Known rows, with every step that occurs
h/k/l/r: [19, -2, 21, 0, -8, 6, 0, 20, -9, -6, 0, 3, -14, -15, 5, 3, 2, -6, 12, -4]
j/t/v/r/l/k/h: [17, -5, 17, 25, 28, 8, -6, 8, -13, -29, 6, -7, -22, 11, -5, -17, 20, 14, 4, 12]
j/t/v/r: [5, 2, 18, 8, 4, 1, -9, -6, -13, -19, 1, 2, -14, 13, -3, -4, 9, 14, -5, 3]
u/h: [6, 4, -8, 3, -4, 17, 3, 15, 13, -1, -10, -3, -3, 0, 2, 11, 8, 4, -2, -5]
v/t/j: [3, 10, -12, 1, -7, 4, 5, -12, 7, -21, -17, -1, -1, -11, -2, -11, -3, 5, 1, 3]
d/t/v/r/l: [-1, 9, 15, 17, 26, -4, -13, -4, -15, -11, 4, -5, 0, 6, 4, -10, -7, 14, -1, 15]
r/v/t/j: [-6, 5, -7, 17, 0, 8, 4, -4, 12, -20, -1, 5, 3, -13, -1, -19, -7, 10, 3, 4]
l/k/h: [9, -7, -10, 15, 15, 2, 9, 16, -4, -21, 6, -11, -17, -6, 2, -8, 17, -7, 8, 10]
l/k: [5, 0, -14, 6, 11, 4, 13, 4, 2, -17, 8, -7, -10, -5, 1, -6, -2, -8, 7, 3]
u/h/k/l: [18, 3, 1, 6, -8, 21, 0, 26, 8, 0, -12, -3, -18, -6, 5, 27, 11, 0, 5, -11]
k/h: [4, -8, 3, 9, 4, -3, -5, 13, -7, -5, -2, -4, -7, -1, 2, -2, 21, 2, 2, 9]
l/r: [6, -1, 13, -3, -4, 2, 4, 9, -5, -10, 4, 3, 4, -11, 4, -19, -1, -2, 5, 3]
j/t/v: [9, -1, 16, 15, -5, 7, -3, -3, -7, -18, 2, 6, -13, 16, 2, 1, 9, 8, -2, 1]
d/t/j: [-2, 8, -10, 5, 10, -8, 10, -6, -2, -12, -3, -5, -4, 2, 5, -7, -3, -1, 6, 11]
v/r: [-5, 4, 3, -10, 11, -7, -8, -4, -8, -1, -2, -5, -1, -4, -5, -6, 0, 7, -3, 2]
h/k/l/r/d/t/j: [12, 4, 18, 5, 7, 6, 7, 12, -2, -13, 5, -6, -23, -18, 14, 3, 0, -4, 25, 3]
h/k: [-2, 5, -1, 0, -9, 4, 3, 3, 1, -4, -1, 2, -11, -3, 13, 14, -7, -1, 7, -9]
h/k/l: [14, -1, 10, 2, -4, 5, -3, 12, -5, 2, -3, 0, -17, -6, 2, 18, 3, -5, 8, -7]
t/v/r/d: [-7, 9, 16, 2, 20, 10, -15, -7, 2, -11, 7, -10, -6, -11, 10, 2, -7, 10, 4, 3]
l/r/v: [-1, -5, 17, 11, 3, 6, 3, 16, 1, -12, 17, 9, 8, -13, 5, -28, -5, 2, 7, 4]
r/v: [-8, -5, 4, 16, 7, 4, -1, 7, 6, -2, 14, 6, 4, -3, 2, -10, -4, 4, 2, 1]

Rows
[-9, 1, 1, 21, -6, 3, -2, -3, 2, -14, 7, 8, 2, -5, -3, -12, -3, 13, -1, 2] -> r/v/t
[11, -2, -4, 14, 28, 11, 7, 7, 8, -9, 9, -8, -3, -1, -5, -16, -6, -1, 10, 4] -> r/l/k
[19, -3, 18, 12, 3, 9, 2, 16, -1, -19, 0, 5, -1, -24, -9, -30, 3, 1, 8, 9] -> k/l/r/v/t/j
[5, 3, 7, 29, 37, -3, -7, 7, -18, -28, 8, -13, -12, 1, 5, -16, 7, 9, 5, 22] -> d/t/v/r/l/k/h
[-6, 11, 9, 11, 13, -10, -10, -7, -18, -16, 3, -5, -5, 3, 8, -3, -4, 9, -4, 14] -> d/t/v/r
[16, 3, 11, 18, -17, 25, 1, 30, 6, -18, -5, 6, -14, -18, 4, 4, 7, 9, 7, -7] -> u/h/k/l/r/v/t
[10, 0, 24, 14, 17, 7, -12, -4, -9, -13, 2, 1, -9, 15, -7, -11, 6, 19, -2, 4] -> j/t/v/r/l
[15, 8, 7, 8, 4, 21, 10, 24, 12, -13, -5, -9, -24, -17, 16, 14, 8, 1, 21, -2] -> u/h/k/l/r/d/t/j
[-14, 10, 0, -4, 28, -8, -1, -14, 0, -7, 6, -15, -12, -7, 5, -3, -2, 10, 11, 10] -> v/r/d/t/j
[8, -4, 1, 10, 39, 1, -5, 12, -6, -12, 5, -14, -9, -6, -9, -22, 9, 7, 8, 11] -> v/r/l/k/h
[-17, 7, 7, 0, 22, -13, -7, -13, -10, -1, 12, -12, -13, -1, 3, 3, 1, 14, 7, 8] -> v/r/d/t
[11, 1, 11, 19, 38, 12, -11, 12, -6, -24, 4, -13, -7, -9, 2, -19, 3, 7, 4, 14] -> t/v/r/l/k/h
[17, -11, 27, 12, 7, 6, -3, 25, -7, -3, 12, 6, 0, -15, -9, -22, 5, -2, 7, 6] -> k/l/r/v
[16, -1, 13, 15, -5, 26, 3, 38, 8, -8, 2, 4, -12, -16, 8, 6, 6, 2, 10, -8] -> u/h/k/l/r/v
[16, -1, 34, 15, 13, 5, -7, 12, -13, -12, 13, -5, -12, -13, 6, -5, 6, 0, 13, 13] -> k/l/r/d/t/v
[8, 6, 8, 12, 35, 14, -8, 3, 0, -20, 5, -10, -2, -8, 1, -17, -12, 5, 3, 8] -> t/v/r/l/k
[5, 2, -1, 3, 36, 4, -2, 2, -2, -9, 7, -12, -4, -5, -10, -20, -6, 6, 6, 6] -> v/r/l/k
[-2, 0, 14, 16, -9, 4, 2, 7, -3, -23, 10, 11, 6, -16, 1, -30, -4, 9, 4, 4] -> l/r/v/t
